What can hang from each mark
j_531: j_995
j_858: j_62
j_19: j_300 j_308 j_698
j_995: j_300 j_531
j_308: j_62
j_62: j_308
j_698: j_300
j_300: j_19 j_441 j_698 j_995

Each row was made from one small tree. The marks that hang from a mark follow it in brackets, in the order of their numbers. Every link used is in the known rows. Write each row's tree.
Known rows
j_698{j_300{j_19}}: [ -4.4  27.4 -12.0  30.4   3.2  -7.9   4.3  -0.3   4.5  -0.4   1.0  22.4
  20.4  34.0 -26.1   2.4   8.9 -10.3]
j_19{j_300{j_441 j_698 j_995{j_531}}}: [ 24.1  45.0 -16.7   0.3   6.2   1.3   3.2  -7.5 -13.3  22.4  15.5   4.2
  22.2  -1.0 -15.4  16.1  64.1 -58.1]
j_995{j_300{j_19{j_308{j_62}} j_441} j_531}: [ 18.8  23.5  29.6  18.6   1.1   0.3  -4.1  -3.7 -24.7  20.1  25.0  13.9
  18.2  27.0 -27.1   1.0  42.8 -10.5]
j_19{j_308 j_698}: [ 17.0  26.5 -18.3  63.9  14.8   0.4   4.7   8.3 -11.6  22.2  -9.2   8.7
   8.7  48.0 -10.0   7.4  43.1  12.6]
j_308{j_62}: [ 12.8  18.3  29.4  43.9   8.9   7.6   0.3   2.6   9.4   9.5  -2.9  -2.5
   7.3  14.5 -20.2   6.9  18.6  11.6]
j_19{j_308{j_62} j_698}: [ 16.3  23.2  19.2  73.5  12.7   9.3   4.9   9.8  -3.7  22.2 -10.8   3.6
   1.4  43.6 -14.5   5.0  41.6  24.7]
j_995{j_300}: [ 17.1  26.2 -14.1   8.9   9.8  -4.1  -8.1   7.3  -1.8   9.5   5.2  10.1
  15.9  28.0 -21.6   5.7  19.7  -9.3]
j_62{j_308}: [ 17.3  17.0  -6.4  36.1  20.6   7.0  -3.3  -2.4   5.3  17.2   2.1   9.9
  14.3  20.8 -19.7   2.3  34.3  13.4]
j_19{j_300{j_441 j_995} j_308{j_62} j_698}: [ 25.5  35.4   8.2  44.6   3.6   8.9   9.7   9.9  -8.6  25.9   9.5   8.4
   6.9  65.3 -22.5  11.4  60.2 -27.0]
j_300{j_19{j_308} j_441 j_698 j_995}: [ 38.0  31.0 -35.0  33.3  10.3   3.3  14.3   3.6 -21.4  26.7  -0.3  20.2
  13.1  37.4 -13.3   2.0  51.5 -37.3]
j_995{j_300{j_441} j_531}: [ 13.1  34.5   9.1  -6.5   6.2  -7.4  -5.2  -7.5 -15.7   7.5  23.0   2.1
  28.3  -2.9 -18.1  13.7  38.0 -31.2]
j_995{j_300{j_19{j_308{j_62}} j_698}}: [ 26.1  20.2  -6.5  34.0  10.9   6.7  -3.5  12.9 -14.2  29.9  -3.4  23.3
   3.2  35.5 -23.9 -10.8  40.5   5.8]
j_19{j_308{j_62} j_698{j_300{j_995}}}: [ 12.3  39.7  21.1  66.0   8.5   6.5  11.3   8.5   5.7   6.5 -14.7  15.1
   0.8  61.6 -17.7   8.6  32.2   3.8]
j_531{j_995}: [ 12.0  21.1 -14.0  34.8   4.3   2.6  -5.0   2.3   9.8   5.0  -2.1   6.8
  16.3   6.1 -19.8  15.4  22.6  -5.9]
j_19{j_698}: [ 12.1  33.1 -12.5  41.4  12.0   2.5   3.0   6.3  -0.6  13.3 -11.3   5.0
  13.9  18.1 -11.7   8.5  35.7  -3.2]
j_300{j_19 j_441 j_995}: [ 30.3  32.9 -16.3  10.1   1.1   2.5   8.6  -0.6  -7.8   9.8   8.3  14.8
  20.8  29.2 -21.3   6.9  28.9 -47.4]
j_19{j_300 j_308{j_62} j_698}: [ 11.1  23.6   5.6  61.0   7.8   6.4   0.2  12.5  -4.0  29.7   1.7   7.9
   3.4  61.7 -23.8   5.2  50.2  13.6]
j_300{j_19 j_441}: [ 14.7  23.0 -10.7  19.1   3.7  -2.7   7.1  -1.6  -8.2  11.7  12.0  11.0
  24.4  17.3 -21.5   4.6  27.5 -29.5]
j_531{j_995{j_300{j_19 j_698}}}: [ 20.9  28.8 -44.2   2.3   4.1   3.0 -10.4  10.1  -3.2  16.1  -5.4  29.6
  18.2  -4.5 -24.8  -0.6  36.5 -27.3]
j_858{j_62}: [  6.5  24.2  20.4  43.1  16.3   1.3   5.5   5.7   5.3  19.5   4.1  -3.4
   7.9  14.2 -20.0  12.8  11.3   6.5]

Which tree is each row?
[ 16.3  38.8  -3.9  -5.9  12.5  -4.8  -1.4  -5.5 -18.8  14.9  12.4   4.1
  25.8 -24.4 -11.7  10.0  52.5 -37.3]
j_995{j_300{j_441 j_698} j_531}
[  7.8  48.2  43.1  51.0   4.7   3.0  15.1  -6.6  -7.9   4.3   2.9   6.6
  12.7  32.7 -14.2  16.5  50.0 -18.2]
j_19{j_308{j_62} j_698{j_300{j_441 j_995{j_531}}}}
[ 17.1  27.0 -23.4  19.5  10.4   0.2  10.9  -0.3 -11.5  19.1   1.5  12.6
  22.2  -3.8 -14.8   1.2  42.3 -34.2]
j_300{j_19 j_441 j_698}
[ 22.4  28.1  15.9  18.5   7.1   3.1  -0.4  -1.5 -27.8  28.0  14.2  15.2
  15.4   5.8 -20.4  -2.5  57.7 -16.4]
j_995{j_300{j_19{j_308{j_62}} j_441 j_698} j_531}
[  7.6  40.3   3.0  20.0   4.9  -6.9  15.5  -2.8   6.1  -8.4   6.7  10.3
  21.7  32.1 -19.1  17.7  19.3 -43.3]
j_698{j_300{j_441 j_995}}
[ -4.0  29.8  25.5  75.5  10.9   1.2  10.2   7.9   4.5   7.3 -10.7  10.9
   4.4  52.7 -17.8   6.5  31.0  21.8]
j_19{j_308{j_62} j_698{j_300}}
[ 25.0  43.5 -25.4   9.4   7.3   4.1  -5.3  -4.2  -8.0  25.4   3.8   7.7
  14.9   8.7 -16.8  11.7  56.2 -36.3]
j_19{j_300{j_698 j_995{j_531}}}
[ 13.8  29.5  23.6  44.8  -0.1   1.1  16.1   0.2  -2.7   4.0   8.6  21.6
  11.3  61.1 -27.8   4.7  24.5 -22.3]
j_698{j_300{j_19{j_308{j_62}} j_441 j_995}}
[ 10.4  39.1  -8.4  13.0  -1.0  -5.4  13.9  -2.9   0.6  -4.1   8.5  22.5
  23.9  36.2 -24.6   8.7  18.0 -50.0]
j_698{j_300{j_19 j_441 j_995}}
[ 29.5  40.6  26.4  42.1   0.3  12.4   7.9  -3.4 -21.3  23.3   4.5  11.7
  11.8  29.3 -16.9   5.4  59.5 -22.4]
j_300{j_19{j_308{j_62} j_698} j_441 j_995{j_531}}
[ 27.8  39.2  -1.6   4.8  -1.5   2.2   2.8 -11.4 -15.2  11.6  15.2  10.8
  25.1   5.3 -19.0   9.9  38.6 -47.8]
j_300{j_19 j_441 j_995{j_531}}
[ 21.9  38.9 -11.2   9.5   0.8   1.0  -9.2  -6.1  -4.9  17.7  14.5   5.9
  17.0  27.9 -23.3  15.1  40.4 -31.1]
j_19{j_300{j_995{j_531}}}
[ 20.1  30.6 -32.9  22.4   0.0  -1.5  -1.0  11.8 -19.4  18.2   8.1  30.1
  21.6  39.2 -23.8   5.8  51.7 -30.0]
j_531{j_995{j_300{j_19{j_308 j_698} j_441}}}
[  8.9  51.6   6.9  42.7   6.5  -5.7  14.0  -7.5 -15.2   5.6   5.6  11.1
  19.8  37.6 -10.0  18.7  51.0 -29.8]
j_19{j_308 j_698{j_300{j_441 j_995{j_531}}}}
[  7.5  45.5   9.0  21.9   3.9  -4.2   0.9 -10.8   3.9  -4.4   1.9   9.1
  18.6  17.9 -17.2  17.0  21.4 -22.6]
j_698{j_300{j_995{j_531}}}
[ 11.1  36.0  37.6  38.1  -2.6   0.8  10.0 -10.7 -11.0   4.7  15.2  16.8
  15.8  39.2 -25.2   8.2  33.9 -23.4]
j_698{j_300{j_19{j_308{j_62}} j_441 j_995{j_531}}}
[ 16.4  20.6 -39.9  46.9  15.4  -3.4   0.3   8.3 -13.0  34.3   3.7  11.6
   8.5  48.7 -18.1   4.9  52.1  -2.1]
j_19{j_300{j_698} j_308}
[ 20.3  27.0  -7.7   9.7   2.7  -8.9  -4.5  -4.8 -32.1  21.3  26.1  18.2
  24.6  32.5 -22.8   3.1  43.6 -21.9]
j_995{j_300{j_19{j_308} j_441} j_531}
[ 17.9  34.8  25.3  25.0   1.9   3.9  -1.2   1.2 -26.9  23.5  14.5  16.2
  16.9  26.5 -22.2  -0.1  57.5 -12.5]
j_995{j_300{j_19{j_308{j_62} j_698} j_441} j_531}
[  8.9  46.7  36.0  60.4   5.6   6.4   5.5  -2.3  -2.1   7.7  -8.4  10.6
   5.1  41.0 -15.5  11.8  42.1   4.0]
j_19{j_308{j_62} j_698{j_300{j_995{j_531}}}}
[ 35.0  33.9  17.3  35.9   5.9  11.8   8.7  -6.6 -21.8  27.2   4.2  10.8
  10.7   9.5 -14.7   3.3  59.7 -24.9]
j_300{j_19{j_308{j_62}} j_441 j_698 j_995{j_531}}
[ 17.7  24.7 -30.6   2.2  -2.5   0.3 -14.1   8.0  -0.4   8.8   4.7  27.6
  20.2  18.5 -31.1   3.0  20.8 -21.8]
j_531{j_995{j_300{j_19}}}
[ 20.3  28.3  10.3  31.4   4.5   4.1   4.4  12.1 -18.9  22.2   7.7  20.7
  12.4  48.1 -24.6  -3.1  47.9 -12.7]
j_995{j_300{j_19{j_308{j_62} j_698} j_441}}
[ 12.9  33.7 -15.4  26.0   4.9   0.7  10.4   3.1 -11.6  14.8   2.4  13.5
  24.1  15.1 -16.2   4.0  41.8 -31.1]
j_300{j_19{j_698} j_441}
[ 26.9  35.1  14.5  31.7   6.7   7.8   4.7  -3.4 -17.3  30.8  15.4   2.7
   9.7  23.4 -18.5  11.9  69.9 -30.2]
j_19{j_300{j_441 j_698 j_995{j_531}} j_308{j_62}}
[ 19.6  52.1  -7.8   7.0   0.4   2.0   2.4  -5.2 -13.3  18.5  15.8   5.2
  23.8  18.1 -17.2  18.7  63.7 -55.3]
j_19{j_300{j_441 j_995{j_531}} j_698}
